Each row was made from one small tree. The marks that hang from a mark follow it in brackets, in the order of their numbers. Every link used is in the known rows. Write each row's tree.
Known rows:
J233(J190 J355): [ -9   3   2   5 -11  -6  16 -24   1  -7  -3   3   1  12  -5   6   4   4
  15   2   0   2  -2  -1  -5   9 -17   2]
J108(J355 J531): [  2  -4  -2   1 -14  -9  20 -12  -3  -9  -2   7  -5  18  -8  -5   7   1
  19 -13  -2   4 -12   1   3   2  -8  17]
J233(J355(J108 J142)): [-12   3   0   1  -6  -6   3 -26 -12  -4  -9   6  -2  10   1  -4  10  -3
  26  10   5   2  -1   5 -19  13 -19  -1]
J966(J248(J233(J190(J292)))): [ -6 -10  -2  19  -3  -8  25  -6   3  -9   7   0  -2  25   3  -5  -3  -3
  34   5  -5  -4 -12  -2   0  11 -10   8]
J233(J190 J248 J355(J142)): [-12   8   5  -6  -9  -7  -1 -29  -4 -16  -1  -6   3  10  -3  11   2   8
   4   0  -2   1   3   2 -15  16 -22  -6]
J531(J108(J355(J142 J233(J190)))): [-16   3   2   3 -19   6   0 -27  -6  -8  -9   7 -17  11   3   4  -2   4
  13   2   2   5   2   0 -12  29  -5  -3]
J233(J248(J966)): [ -3  -2  -7   0  -3   3  20 -19   4 -14   3   0  16  15   7  -4  10  -3
  24  -3  -3  16  -9   3   8  13 -11  15]
J729(J108(J355(J142 J233) J531) J292): [  2  -1  -3  -6 -17  -7  12 -16 -18  -6  -6  14   0   9 -11   5   4  -4
  15   2   5   9 -13  13 -17  16  -7  10]
J108(J355 J531 J729): [  0  -5  -2  -7 -15  -9  16 -15  -3  -7  -5   6  -7  19 -14  -7   4  -2
  17 -24   1   5 -16   2   9   0  -2  29]
J233(J190 J248(J966) J355(J142)): [-14  11   6 -13  -7  -2  -4 -29   0 -24   1  -4   9   8   3   4   2   5
   5   2   0  10  -3  10  -7  25 -19   1]
J108(J355 J729): [ -5  -5  -4  -1 -14  -2  14 -17  -3  -5  -6   5  -3  19  -7  -6   6  -4
  24 -18  -2   6 -11  -2   8   4   1  25]
J91(J248(J233 J966)): [ -6 -10 -11   4  -6   4  26 -13   9  -8   1   7   6  22   7  -6   7  -6
  31  -5  -5  17 -16   3  -2  19  -8  26]
J531(J108(J355(J142 J233(J190)) J729)): [-18   2   3  -5 -22   8  -3 -29  -5  -6 -14   6 -19  12  -2   2  -4   1
  10  -9   3   6  -1   0  -6  27   0   9]
J91(J248(J233(J190 J355) J966)): [-18  -1  -3  -1 -10  -2  18 -22   8 -15   1   4   4  18   3   2  -1  -4
  15  -3  -5  11 -14   3  -6  23 -17  18]
J233(J190 J248(J966) J355(J108(J531) J142)): [-15  10   4 -18 -10  -8  -5 -35  -7 -24  -5  -4   8   4   1   0  -3   3
   2   2   3   7  -8   9 -13  23 -24   1]
J91(J248(J233(J190(J292(J729)) J355))): [-13  -6  -3   6  -4 -15  27 -14   9 -10   0 -16  -8  27  -9   7  -8  -7
  19   1  -4  -2 -12  -9 -10  12 -12  17]
J142(J355(J108 J233(J190 J248(J966)))): [-23   1  -8  -1  -7   0  11 -28  -8 -21 -13  -5  10   6   6  -6   7  -2
  14  12   2  11  -5  -2  -3  30 -20  10]
J729(J108(J355(J142 J233) J531) J292(J190)): [  6  -3   1  -4 -19  -9   6 -21 -14  -3  -3  11  -6   4 -13   3  -2  -4
  20   8   5   7  -8   7 -21  19 -11  14]
J108(J355(J233) J531 J729(J292(J190))): [  3  -6   1  -8 -15  -6  13 -21  -7   0  -2   7 -11  12 -12  -8  -2  -7
  19  -9   8   9 -17   6   0  11  -7  35]
J292(J729(J108(J355(J233)))): [ -2  -8  -4   9 -18  -2  29 -14  -4 -11  -9   3  -2  16 -10   2   7  -5
  24   0   5  12  -7  -6   2  12  -2  19]
J292(J190 J729(J108(J355 J531))): [ 12 -12  -2   4 -20 -11  25 -18   5  -7  -5  -2  -7  10 -22   2  -2  -1
  25  -5   0   2  -4 -10  -1   4  -5  25]
J531(J108): [ -6  -7 -10  15  -9   7  27 -22   6   8  -8   6  -1  15   5   5  10  -1
  33  -1  -4   8   1  -6  -2  10  -4   5]
J248(J233): [ -3 -12  -3  11  -9  -5  30 -12  -1   2  -1  11   0  19   2  -7  12  -2
  29  -2  -2  10  -9  -1  -1   5 -14  17]
J248(J233(J190)): [ -7 -10   2   9 -14  -4  25 -18   2  -3   1   9  -3  14   0  -1   6   3
  20   0  -3   8  -6  -2  -5  11 -16  11]
J729(J108(J355(J233(J248)) J531) J292): [ -2  -4  -9  -5 -17  -7  23 -22 -15 -11  -3   3  14  13 -10  15  -1  -7
  11  -4  -3  11 -15   7  -5  11 -12  13]
J108(J355(J142 J233(J248)) J531 J729): [ -6   2   0 -18 -17  -6  -1 -20 -12 -19  -5   1  -9  18  -7  -7   0   1
   1 -23   4   9 -11   8   0  14  -9  21]
J233(J190 J248 J355(J108(J531 J729) J142)): [-16   6   3 -18 -14 -10  -8 -38  -9 -14 -11  -8  -3   7 -10   6  -4   4
   0 -11   4   0  -5   6 -14  13 -20   6]

Which tree is each row?
[-13   5   5 -11  -8 -19  -2 -26 -10  -8 -10  -7 -12  12 -16  -4  -8  -5
  11  -1   5  -6 -11   5 -17  12 -14   6] : J233(J190(J292) J355(J108(J531 J729) J142))
[-17   0  -3   7 -14   2  14 -33 -10 -10  -6  -3   3   9   4   3   3   2
  13  10   1  11  -1  -3 -10  20 -19   1] : J355(J108 J233(J190 J248))
[ -6  -9 -14  -4  -2 -11  22 -22  -8   7 -20   1   3  10 -11  -3  10 -10
  27  -5   8   1 -18   3  -6   5  -8  26] : J142(J355(J108(J531 J729(J292))))
[-15   3  -2  -3 -10  -3  10 -36  -6   6 -11   2   4   8  -7   9   1  -9
  19   5   6   2 -12   6 -10  12 -13  10] : J233(J190 J355(J108(J729(J292))))
[ -8  -7   4   2 -10   0  23 -17   6 -10   3  12   4  12   6  -8   6   0
  21   2  -2  15 -14   4   3  20 -13  16] : J248(J233(J190) J966)
[ -5   0  -2  -1 -12  -3   9 -20 -15  -5  -8   9 -10   8   2 -12  10   2
  20   6  10  11  -8   8 -17  17 -16   7] : J355(J108(J531) J142 J233)
[ -9  -2  -1  -4 -14   9  -1 -31  -6   7 -10   6 -17  10  -1  -1  -4  -9
  25   1   6   9  -3   3 -12  25  -1  19] : J531(J108(J355(J142 J233) J729(J292(J190))))
[ -2 -12 -10  -3  -4 -11  16 -26  -5  11 -16  -1  -3   5 -15  -6   6 -10
  31   0   7  -1 -12  -1 -10   6 -11  31] : J142(J355(J108(J531 J729(J292(J190)))))
[  2   0   6 -15 -16  -5  -1 -22 -10  -2  -3   7 -17  10 -11  -9  -3  -4
  16  -6  10   9 -15  11 -11  16  -7  28] : J108(J355(J142 J233) J531 J729(J292(J190)))
[-14  -4   5   5 -13 -12  20 -22  -2  -5  -1   8  -2  15  -2   2   3   2
  14   0  -3   3  -6  -1  -5  12 -22   8] : J248(J233(J190 J355))
[ -3   0   2  -7 -12  -3   1 -17  -7  -7  -8   6  -8  17  -7  -9   6  -2
  21 -15   3   3  -7   3  -3  10   0  20] : J108(J355(J142) J729)
[-17  -4  -1   7  -5  -7   7 -18 -11  -9  -4   9  -2  18  12  -9   7  -3
  32   9   4  -1  -9   4 -14  15 -21   3] : J966(J248(J233(J355(J108 J142))))
[ -6  -6  -8   2  -4   3  21 -28  -6  13 -12   6   6  11  -3  -1  10 -12
  34   3   7   8 -14   5  -7   8  -5  19] : J355(J108(J729(J292)))
[-13   1  -3  -7  -6  -3   8 -17   3 -15   0   6   2  21   7  -6   3  -5
  21  -2  -2  14 -14   9 -13  24 -16  18] : J91(J248(J233(J355(J142)) J966))
[ -9   1   2  -4 -16   2  12 -24  -7  -5  -6   6  -4  14  -7   2   0  -6
  13  -5   6   9 -17   8  -1  18  -4  20] : J108(J355(J233(J190)) J729(J292))
[-10   3   4  -3 -13   2   1 -25  -7 -15   0  -2  -4  11   3   4   4   9
   6   3   3  10   2   4 -13  22 -17  -2] : J355(J142 J233(J190 J248))
[  3  -3  -2  -2 -18 -11   9 -15  -9 -11  -6   9  -1  11 -15   3   4   1
  18  -9  -2   2  -7   3 -12   8  -7   9] : J729(J108(J355(J142) J531))
[-17  -1  -4   1  -3 -10  19 -16   6 -16   5  -5   3  25   0  -1  -9 -10
  21   3  -9   5 -16   1  -7  22 -13  16] : J91(J248(J233(J190(J292) J355) J966))
[-14   4  11  -6  -4 -15   7 -14  -2 -17   4   3  -3  16   1 -11  -4  -6
  16  10  -1   5 -14   8 -10  24 -18   7] : J248(J233(J190(J292) J355(J142)) J966)
[ -3  -1   2  -1   1  -4  24 -16  12 -20   3 -19   8  17  -4   0  -3  -4
  19   4  -2   9 -11  -3   7  16  -5  14] : J233(J190(J292(J729)) J248(J966))
[-16   1  -6 -11 -13   9   2 -31 -11  -3 -11   1  -4  17   3  10  -2  -9
  12  -8   3  10  -8   7  -7  23   0  12] : J531(J108(J355(J142 J233(J248)) J729(J292)))
